Each row comes from the steps of one walk. Every step used is in the known rows, and no mark comes twice. Write the walk behind each row, first mark first.
In the rows, zero is written as 128.
Known rows:
Y-L-G-J-T: [142 158 166 120 113 116  82 102  93 116  91 100 172 200 128 110 155 106
 153 169 160 147 123 100 156  98 103 127 101 166  77 172 152  85 131 153
  74 109 138  78 161]
D-Y-U: [163 120 124 117 127 136 153  94 109 134  73  61 131 145 125 139 145 128
 117 135 141 160 150 114 142 150 106 120 122 120 168 102 114 128 163 136
 121 130  87 115 181]
X-Y-L-G-J: [136 133 162 126 105 120  83  84 102 102  76  96 150 192 104 102 141  89
 144 139 154 157 144 124 165 153  67 130 118 142 107 154 156  98 123 120
  72 105 143  64 170]
A-G: [144 104 131 136 121 162 155 114 106 147 113  97  97 157 155 159 122 146
  89 142 161 157 104 102  98 219 125 122 145 130 135 126 113  93 147 173
 111 121  80 109 158]
G-J-N: [147 103 115 110  97 129 144  91  70 120 117  71 126 226 136 132 123 125
 124 137 127 184 112 103 122 166 104 140 116 189 120 147 141  81 139 120
  89 119 110 138 167]
Q-J-S: [119  94 104  99 105 146 157 101  90 107  91  67 136 165 128 133 121 151
 136 156 136 180 136 107 124 162 124 103 125 208 162 151 128 105 161 123
  96 119 105 124 174]
G-S: [136 103 133  98 130 128 144  99 128 122 109  99 131 169 136 144 142 112
 126 142 156 161 126 102 116 169 115 116 140 165 144 135 110 100 156 174
  87 106  98 101 152]
H-G: [162 102 137 143 120 134 147  88 153 145 114 104 116 187 136 157 125 140
 108 120 162 200 114 103 111 186 117 123 154 165 120 134  86 104 125 141
 129 145  83 120 139]
Y-L-G: [154 145 167 130 115 109 102 116 150 133  78 114 149 176 136 111 161 118
 126 142 159 145 120 111 147 181  74 114 127 148 112 134 133  80 105 125
 105 122  99  71 151]
N-G-X-Y-L: [183  85 186 118 121 160 127  56  99  79  87 109  87 126 112 107 126 106
  99 137 168 156 160 134 127 216  70 124 124  94 154 134 167 123 121 147
 102 127  53  91 158]
X-Y-L-G: [144 120 179 125 119 120 102  95 146 116  58 103 143 160 115 108 150 104
 128 143 151 149 137 127 155 175  72 121 129 122 126 139 141 101 114 116
  94 116 115  57 164]
Q-G-D-Y: [171  77 154 123 140 160 154  59 112 113  80  75 102 146  97 137 133 128
 101 102 137 164 134 107  90 184  99 125 134 115 176 117 113 119 156 132
 133 131  43 138 158]
D-Y: [152  93 145 116 124 137 140  90 132 136  78  72 133 165 128 144 144 127
 114 129 153 152 130 110 130 165 104 122 129 119 145 118 114 114 153 143
 106 121  86 102 160]
X-Y-L-G-S: [128 119 161 103 130 106  98  88 139  95  58 111 149 145 108 101 146  87
 147 150 161 146 154 128 155 163  70 107 130 141 123 157 146 109 134 135
  71  89 125  54 177]
X-Y: [145  79 158 116 120 153 146  88 132 125  90  80 126 170 121 149 135 116
 105 132 139 171 126 116 124 175 116 129 144 114 159 125 115 112 146 143
  99 129 100  89 154]
Q-G-D: [175  88 155 129 135 166 163  78 120 119 113  90  97 165 113 144 137 132
  90 106 130 176 111  99  77 200 109 129 148 138 174 119 105  99 139 143
 135 144  49 136 139]
J-A-G-X-Y: [156  77 147  79 159 177 163  77  80 106 108  73 102 102 107 139 128 151
  84 135 135 151 133 123  97 186 118 144 132 109 155 117 143 132 157 147
  95 105  80  96 182]
N-G: [157  85 157 127 104 142 157  99 112 123 119 105 105 173 133 136 120 114
 104 132 157 165 115 104 108 202 115 122 142 152 165 140 127  86 129 166
 124 131  57 116 151]
Y-L-G-N: [153 130 173 130 109  93  98 116 131 119  70 116 143 216 108 106 136 109
 141 143 151 169 108 121 145 176  67 126 115 176  93 144 139  93 110 119
 125 129 105  86 162]
N-G-D: [175  82 171 121 114 161 153  94 104 124 115 106 102 155 111 131 132 118
  77 112 145 156 105 108  85 213 103 128 142 123 182 117 109  92 132 165
 127 145  31 124 140]
Q-J-A-G: [106  89 107 104 124 156 179 110  59 126 101  70 117 140 120 133 101 170
 131 153 136 168 126 107 103 160 146 130 130 190 144 144 132 104 158 134
 116 114 100 127 193]
G-X-Y: [177  86 169 102 139 170 141  67 133 104 103  87 115 148 128 149 154 128
  78 133 138 163 133 121 114 191 103 135 134 104 150  96 123 130 146 156
  99 128  83  83 140]
L-G: [151 124 163 121 118 119 123 122 156 138 102 104 154 189 140 137 164 124
 103 137 140 147  97 103 128 173 105 122 139 167 129 116 109  81 122 143
 114 123 100  76 147]
G-A: [136  93 128  91 126 117 138 107 119 139 122  88 141 177 109 153 143 123
 123 134 134 165 113  95 123 143 123 136 132 180 137 120 113 107 148 145
  97 126  88 107 149]
H-G-D-Y-U: [193 115 126 129 138 146 150  67 117 138  73  76 116 134  97 143 138 139
  96 100 146 189 145 117 108 164  96 123 133 117 157  94  77 146 151 123
 143 156  56 139 168]
H-J-Q-G-D: [174 100 153 122 103 151 173  79 100 107 113  87  82 184 126 117 105 143
 113 130 141 224 141 120  95 217  91 109 128 166 167 126  84  86 151 105
 124 157  39 167 143]
G-D: [174 102 161 116 126 161 145 102 130 140 105  92 124 169 122 146 158 133
  78 113 135 156  99 102  90 190 105 132 142 116 163  96  91 100 139 153
 116 147  61 109 128]
G-D-Y: [173  91 157 109 129 157 139  84 125 134  74  76 131 147 108 139 155 128
  89 110 143 142 121 113 105 174  95 130 129  96 162  94  99 121 154 143
 112 135  59 111 146]
Q-J-N: [131  82 112 113  94 137 174  94  90 117  85  68 123 198 140 125 116 157
 130 161 114 193 121 113 111 171 124 128 115 208 132 136 133  91 137 102
 120 135  98 146 173]
H-G-D: [182 100 149 135 127 154 143  80 146 146 109 107 115 173 113 154 138 141
  81 100 151 192 102 107  86 193 107 129 155 140 133 112  68 113 125 142
 135 159  58 129 125]
J-Q-G: [162  92 143 124  98 132 162  82 115 100 113  86  96 189 143 134 109 141
 108 124 148 208 135 101 105 200 104 120 133 166 162 153 114  77 129 108
 131 138  57 153 170]
X-Y-U: [156 106 138 117 125 150 163  90 106 124  86  67 124 151 119 143 136 117
 107 135 126 180 147 118 134 166 115 126 138 117 183 108 117 124 154 137
 114 136 105 100 177]
D-Y-L-G: [154 132 166 123 120 105  96 100 144 124  46  97 155 158 121 103 158 113
 136 140 168 130 140 120 160 163  61 112 114 125 112 133 141 101 121 117
 102 110  97  69 172]
N-G-J-A: [135  87 135  91 109 128 148  95  48 108 136  82 128 182  91 116 107 107
 142 119 144 166 129  99 122 138 116 143 124 193 163 169 153  86 143 143
  96 111  90 127 180]

Which walk is each row?
[136 123 143  93 129  79  84 100 125 126  54  96 168 149  86 106 155 106
 152 140 154 133 145 115 166 128  67 125 104 162 100 134 148 114 131 106
  89 100  98  76 181] | D-Y-L-G-A
[178  92 172 126 112 145 126  72  90 111  58  98 104 124  93  97 125 108
 111 114 174 140 147 126 114 200  61 119 117  84 167 133 140 114 131 136
 116 132  27 118 165] | N-G-D-Y-L
[185 133 163  99 146 147 130  85 129 101  91  87 135 136 120 127 173 123
  82 138 116 155 140 127 137 167  92 130 124 131 155  77 129 131 138 133
 114 128  99  69 170] | L-G-X-Y-U
[131  79 132  97 133 132 162 117  67 131 106  78 110 178  96 139  96 143
 124 133 137 177 100 107 101 175 127 144 126 175 129 149 132 106 153 143
 125 117  88 130 190] | J-A-G-N
[180  88 144 128 132 149 139  63 141 140  76  90 119 150  99 148 135 137
  95  96 159 182 127 116  99 177  96 128 140 114 134 111  76 133 144 130
 131 147  54 127 146] | H-G-D-Y
[132  93 125  99 133 133 156  77  62 103 134  65 121 197  92 128 110 122
 153 116 130 188 135  94 114 127 121 141 132 209 156 169 149  91 151 122
 105 108 104 141 180] | Q-G-J-A
[137  82 142 104 116 126 152  92 104 104 117 112 110 155 128 128 116  96
 125 138 166 163 131 105 108 189 114 111 140 175 161 158 129  94 149 183
  99 104  67 117 162] | N-G-S
[147  98 140 128  92 142 137  91  66 111 136  99 111 205 123 130 108 101
 118 125 162 173 124 104 120 180 111 132 130 174 144 154 142  85 141 167
 101 120  84 123 158] | N-G-J
[165 112 146 132 129 164 126  87  86 133  53  91  96 108 115 121 130 139
  95 125 179 132 136 126 105 217  70 117 121  58 134 117 128 120 147 147
 105 120  51 108 169] | A-G-D-Y-L
[179  67 178 107 126 170 149  58 104  88 113 102  90 138 117 131 129 115
  78 131 146 163 138 126 108 211 103 133 134 113 169 117 144 125 138 163
 111 129  54  98 153] | N-G-X-Y
[132  95 126  99 136 148 168 118  86 145 113  77 115 138 126 143 118 152
 112 135 147 152 112  99 101 179 131 130 140 147 155 140 124  95 150 150
 106 109  84 114 180] | J-A-G
[116  61 102  95  93 120 182  77  58  81  93  92 102 168 125 102  86 124
 149 167 133 190 141 116 107 176 121 114 116 239 150 177 154  94 148 132
 111 108  78 161 196] | Q-J-N-G-S
[143  57 120  82 104 102 162  96  69 115 120  90 108 169 102 121 102 119
 126 137 120 177 114 103 111 172 115 139 116 212 145 158 154  87 128 118
 110 119  53 154 180] | J-N-G-A
[161  91 139 120 135 176 146  90  92 141  77  82 101 118 119 145 132 146
  73 118 157 137 115 116  86 212 104 126 132  77 151 103 106 121 163 164
 114 123  51 118 166] | A-G-D-Y
[175 110 164 121 124 149 116  80 117 125  50  87 128 137 101 113 154 124
 111 118 162 138 141 123 121 184  62 121 116  73 149 112 123 120 140 125
 104 135  57 101 154] | G-D-Y-L
[193 108 149 128 139 151 140  68 152 126 126 111 106 171 139 159 143 151
  82 120 159 194 119 109  99 198 104 128 145 155 112 104  95 124 124 149
 127 146  62 112 127] | H-G-X
[175 143 181 125 120 127  99 112 143 134  74 117 146 160 116 107 172 122
 101 122 147 134 108 115 122 189  61 122 129 120 132 110 117  86 107 127
 111 136  72  79 140] | Y-L-G-D
[183 118 136 109 136 153 149  88 100 132  69  64 131 130 104 134 159 130
  91 113 132 151 142 116 116 163  95 125 122  91 184  78 100 135 165 134
 126 144  63 121 170] | G-D-Y-U
[186 150 181 117 133 126  99  98 149 114  91 120 137 158 139 112 178 132
 102 143 156 136 124 120 137 192  58 120 118 139 103 104 142 101 105 136
 102 124  81  64 140] | Y-L-G-X
[151 115 122 144 107 134 126  77 110 132 130  97 121 221 123 156 114 124
 124 117 168 211 121 101 120 163 112 133 143 188 101 148 100 102 136 146
 106 133 111 125 145] | H-G-J
[148  88 111 123 108 134 162  68  61 101 124  68  94 224 127 130  99 125
 135 129 120 206 125  96 105 174 109 138 123 209 134 170 156  77 136 109
 108 115  95 166 178] | Q-G-J-N
[143  99 157 117 103 150 136  83  54 106 131  92 130 193 124 132 116 103
 130 158 157 166 121  93 116 119 143 134 116 168 130 179 148  93 156 192
  90 119  95 128 159] | N-G-J-T
[132 116 115 137 110 164 136 102  64 134 130  90 103 190 145 154 112 131
 105 137 164 167 112 100 109 200 121 134 135 154 117 138 130  91 157 179
  88 110 109 113 164] | A-G-J
[120  87 133 102 130 129 173 119  61 139 110  76 100 188 100 127  81 145
 158 161 146 203 115 120 112 186 125 126 122 200 114 143 118 110 174 143
 114 120  99 136 172] | H-J-A-G-N
[144  91 126  99 110 118 159  73 106  79 111  93  97 175 135 127 105 124
 126 131 155 204 152 102 105 184 106 110 132 189 161 173 116  86 148 126
 106 112  67 152 182] | J-Q-G-S
[134 102 144  92 131 127 172 116 109 146 116  71 133 175 118 123 126 138
 159 154 140 183 130 110 131 149 121 115 130 190 150 128 109  97 162 130
  95 128 101 113 145] | H-J-A
[166  86 153 115 143 189 150  73 100 112 107  92  84 122 138 155 131 144
  64 141 150 158 127 125  96 227 112 131 138  90 140 103 132 129 153 173
  97 117  77  89 158] | A-G-X-Y
[194  98 155 107 117 150 158  63 114  80 125  92  84 171 147 136 127 153
  82 124 144 199 141 111  96 211  90 125 124 156 157 126 122  97 129 116
 131 140  37 147 158] | J-Q-G-X
[157  96 154  89 154 166 137  76  74 101  83  84  97  91 103 114 123 144
 108 142 157 146 156 134 117 194  86 135 122  92 143 136 167 131 140 130
  86 104  80  87 187] | J-A-G-X-Y-L
[195 110 140 121 148 161 151  51 124 109 103  86  97 134 113 151 136 137
  87 123 139 211 156 127 120 179 106 131 139 127 144  94 105 155 141 131
 130 151  80 110 162] | H-G-X-Y-U
[130 108 157  93 129  95  91  94 124 115  69 103 157 152  81 109 146  96
 142 141 138 149 142 121 162 138  78 131 120 160 114 140 149 110 123 107
  83 107 117  60 174] | X-Y-L-G-A
[134 124 146  96 130 104 120 113 150 120 102 114 157 173 135 129 158 107
 127 144 148 146 114 102 128 158 101 112 136 187 125 135 113  89 142 162
  91  96 109  75 157] | L-G-S
[140  73 137  95 115 116 146  99  92 123 130 102 117 162 100 138 116 107
 120 131 146 167 119  97 117 166 122 132 133 190 152 142 132  98 139 158
 110 122  59 121 160] | N-G-A
[177  60 161  97 116 153 177  57  79  88 105  84  71 155 124 104  99 125
 115 165 129 202 149 144 118 225  97 118 115 161 150 126 150 116 147 124
 100 129  57 134 155] | H-J-N-G-X-Y
[187 141 177 112 137 121  90  80 145 107  58 103 142 139 125 103 176 126
 112 139 162 123 148 128 149 174  49 119 104 115 102 104 151 119 120 124
  98 112  79  64 159] | D-Y-L-G-X
